Known rows, with every step that occurs:
forug, tanizug, babobud: [ -3.5  -4.8  -7.2   1.0  31.5  61.9   9.6  41.3  49.7  12.6  38.8  14.8
  22.9  17.5 -15.6 -31.7   1.4  60.1   6.7]
babobud, betud: [-35.2 -12.3   3.0 -12.0 -12.4  30.7  10.4   1.1  40.3  -3.8  16.5  20.1
   6.8  -3.2 -13.0 -31.4  11.4  39.0  -6.7]
radim, forug, tanizug, babobud: [ -7.8  10.6 -17.7  18.1  11.7  66.3   4.5  31.5  54.9   6.5  64.8  41.5
   7.3  41.2 -26.5 -44.0   6.6  51.8  -3.4]
lovoz, forug: [-21.3 -29.1 -22.7   4.0 -39.8  17.3   7.4  20.7  15.5 -35.8 -10.7  45.3
  -6.2  39.1 -24.8 -51.3 -27.4  20.3  19.1]
tanizug, babobud, betud, forug: [-35.5   2.3 -36.1 -35.8  37.4  44.5  16.7  25.5  54.0  22.2  -7.2  21.6
  21.2 -21.4 -17.9  22.6  17.4  19.5  15.0]
tanizug, babobud: [-27.0 -22.0 -19.4 -35.9   6.7  46.7   6.1  27.7  24.9  23.2  22.1  30.8
  13.9  -3.2 -12.7 -27.0  14.6  54.5   7.7]
radim, forug, tanizug, babobud, lovoz: [-17.5  -1.9  -9.6  14.0   2.3  67.9  13.7  39.1  75.9  13.4  36.6  46.1
  21.9  27.1 -10.8 -40.1   2.8  49.1  -0.5]
lovoz, forug, radim, babobud, betud: [-20.0   1.1 -16.8   2.8 -54.4  26.2 -10.7   6.6 -12.5   1.5  -9.2   9.8
  12.0  13.4 -17.9   0.0 -16.8   7.6   6.7]
lovoz, forug, tanizug, babobud, betud: [ -9.1  25.4 -22.0   7.3  20.5  53.9  25.0  27.2  65.4 -17.9  10.0  15.1
  30.8  19.4 -25.0 -13.0  -5.4  23.6   9.7]
lovoz, forug, tanizug: [ -0.7 -11.8  -6.9  41.3 -15.4  34.7  13.1  35.9  39.4 -47.0   4.4  25.9
   0.5  59.4 -30.7 -55.9 -36.8  24.8  15.3]
babobud, radim, forug: [-23.7 -46.7  15.4  10.3 -33.4  35.0 -19.9 -12.1  17.7   7.4  60.7  59.8
 -21.9  55.0 -18.3 -56.4  14.6  31.4 -15.2]
radim, babobud, betud, forug, tanizug: [  1.1  11.1  -6.3  28.0  11.8  45.7  16.1  36.3  40.5   4.4   5.7   5.5
  16.1   5.8 -13.8  29.0 -23.9   2.0  -9.5]
betud, forug, tanizug, babobud: [ -1.4  -4.2 -25.8   5.8  51.7  59.8  12.2  57.6  59.7  11.1  10.2  18.0
  16.7  17.8 -26.7  -3.6 -12.3  33.8  23.8]
lovoz, forug, tanizug, babobud: [ -0.5  -0.8 -27.2  11.8  12.3  52.6  17.0  44.3  45.4 -17.4   8.9  26.6
  20.4  38.5 -26.7 -34.1 -18.2  31.1  19.1]
radim, babobud, tanizug, forug: [ -4.9 -35.2   8.9  26.9 -48.8  42.3  23.2  -4.2 -21.7  44.9  50.2  39.9
 -10.7   1.6   8.7  10.3 -27.5  25.5 -23.7]
tanizug, forug, radim, babobud: [-19.7 -24.9  -0.4  -6.3 -42.8  38.5   9.8 -12.0 -31.2  43.2  35.2  20.6
   4.7  20.8  -4.4   6.1 -27.3  44.0   7.6]
tanizug, forug: [-30.5 -31.6  -2.2 -11.8 -18.7  32.8  36.1 -16.2  17.6   7.5  27.7  39.5
  -3.3  28.6 -11.4 -23.6 -20.4  48.2   8.0]
forug, radim, babobud: [-16.8 -28.0  -0.1  -4.9 -44.4  34.7 -26.6  22.1 -30.4  30.6  20.9  12.8
   0.7  13.7  -9.0 -20.3 -11.3  43.3   2.7]
tanizug, babobud, betud: [-35.8   1.0 -15.5 -40.6  16.9  47.2  13.5   7.7  45.6  23.7  21.4  18.7
  25.7 -26.2 -11.5  -7.0  29.3  45.8  -2.7]

Rows:
[-16.1 -20.4   0.5  -3.5  19.9  63.2  19.4  49.0  67.9  22.3   9.2  22.0
  33.0  -0.4  -0.3 -32.7  -4.3  56.8   7.6]
forug, tanizug, babobud, lovoz
[-28.2  -2.0   5.3 -14.6 -32.5  38.5  18.3 -29.5 -10.6  45.1  33.2   7.0
  17.5   0.6  -2.1  27.2 -14.1  35.5  -4.1]
tanizug, forug, radim, babobud, betud
[-14.3 -19.3 -18.3   5.9  39.8  60.1  25.8  63.9  77.3  20.1 -20.4  23.2
  29.1   7.7  -9.0  -3.8 -17.4  32.9  26.0]
betud, forug, tanizug, babobud, lovoz
[-11.7   6.4  -4.1  28.1  32.2  42.4  16.3  29.3  73.5 -16.4   2.9  10.5
  10.4  22.0 -25.4  -9.7 -14.1  18.5   8.7]
babobud, betud, forug, tanizug
[-24.0 -44.7 -13.0  -4.9 -32.2  33.1  -8.8  45.7  -1.9  36.6 -38.7  19.5
   6.2   3.8   1.1  14.6 -28.5  16.8  22.1]
betud, forug, radim, babobud, lovoz
[ -3.7 -35.9  16.8  25.7 -56.1  42.6 -31.9  25.9 -38.0  42.6  34.2  14.4
 -12.7   7.3  -1.2 -18.1  -6.9  36.6 -10.8]
forug, radim, babobud, tanizug
[ -0.5 -29.6  28.0  45.6 -11.7  50.3 -15.2   1.2  42.3  -3.1  75.5  47.0
 -14.7  73.3 -21.6 -62.3   3.5  34.7 -21.6]
babobud, radim, forug, tanizug
[-22.8 -25.9 -15.7   0.3 -42.1  23.1 -15.6  17.6  -2.5 -24.7 -10.3  24.0
  -5.1  55.2 -31.2 -53.5 -22.0  31.8  34.1]
lovoz, forug, radim
[-32.6 -31.3 -35.3 -25.8 -20.7  39.4  23.6  38.5  40.5   3.9 -35.7  46.4
  24.6   2.9  -6.4 -24.5 -15.0  24.4  25.3]
tanizug, babobud, lovoz, forug
[-34.2   6.2 -27.1 -38.2  32.9  49.2  -9.0  23.9  36.4  34.3  -6.9   1.1
  24.2  -8.9 -23.9  20.1  20.3  30.3  28.2]
tanizug, babobud, betud, forug, radim
[-29.6 -40.7   7.6 -11.3 -53.3  38.8  20.5  -3.3 -11.4  51.7   2.1  25.4
  15.3   5.6  14.3   8.8 -33.2  43.0  11.0]
tanizug, forug, radim, babobud, lovoz
[ -7.3  -1.0  -0.3  42.7 -15.6  48.3   1.3  23.7  46.0 -21.6  60.4  41.9
  -9.4  66.3 -28.8 -67.5 -13.4  45.4  -9.4]
radim, forug, tanizug
[-12.8 -28.9  -0.8  40.9 -28.3  34.8  24.8  41.3  59.4 -39.2 -24.3  36.2
  10.8  47.8 -12.2 -53.8 -41.1  22.5  16.7]
babobud, lovoz, forug, tanizug
[-17.1 -38.5  13.9  25.4 -31.2  41.1  27.8 -11.9   9.5  21.9  44.8  42.3
 -16.7  18.7  -3.2 -25.2 -16.4  43.6  -4.8]
babobud, tanizug, forug
[-24.6 -31.8  -6.2 -16.0  -4.4  53.2 -15.9  -4.3  24.0  37.0  64.9  57.7
  -1.1  27.6 -15.8 -29.4  34.8  34.7 -12.1]
tanizug, babobud, radim, forug
[-31.8 -29.7   4.1 -11.4 -23.4  35.1  11.0 -17.2   0.4  18.9  33.2  20.8
  -2.0  35.1 -14.4 -29.4 -17.1  59.3  25.2]
tanizug, forug, radim
[ -1.4 -39.2   9.9  29.6 -52.2  39.7 -11.2  27.0 -21.3  33.2  34.9  32.0
 -11.4  -1.7   3.1 -14.2 -10.1  24.3 -26.4]
radim, babobud, tanizug
[ -3.6 -25.0  -5.4  41.8 -45.4  36.5  23.6  48.3  28.6 -12.1 -22.0  34.3
  18.0  33.6  -2.0 -18.9 -53.7   6.6  -1.5]
radim, babobud, lovoz, forug, tanizug
[-23.9  -5.8   6.0 -12.3 -35.1  35.3 -18.4   4.3  -8.4  31.7  20.7   1.4
  14.4  -7.3  -6.8   1.7   4.3  33.5  -6.8]
forug, radim, babobud, betud
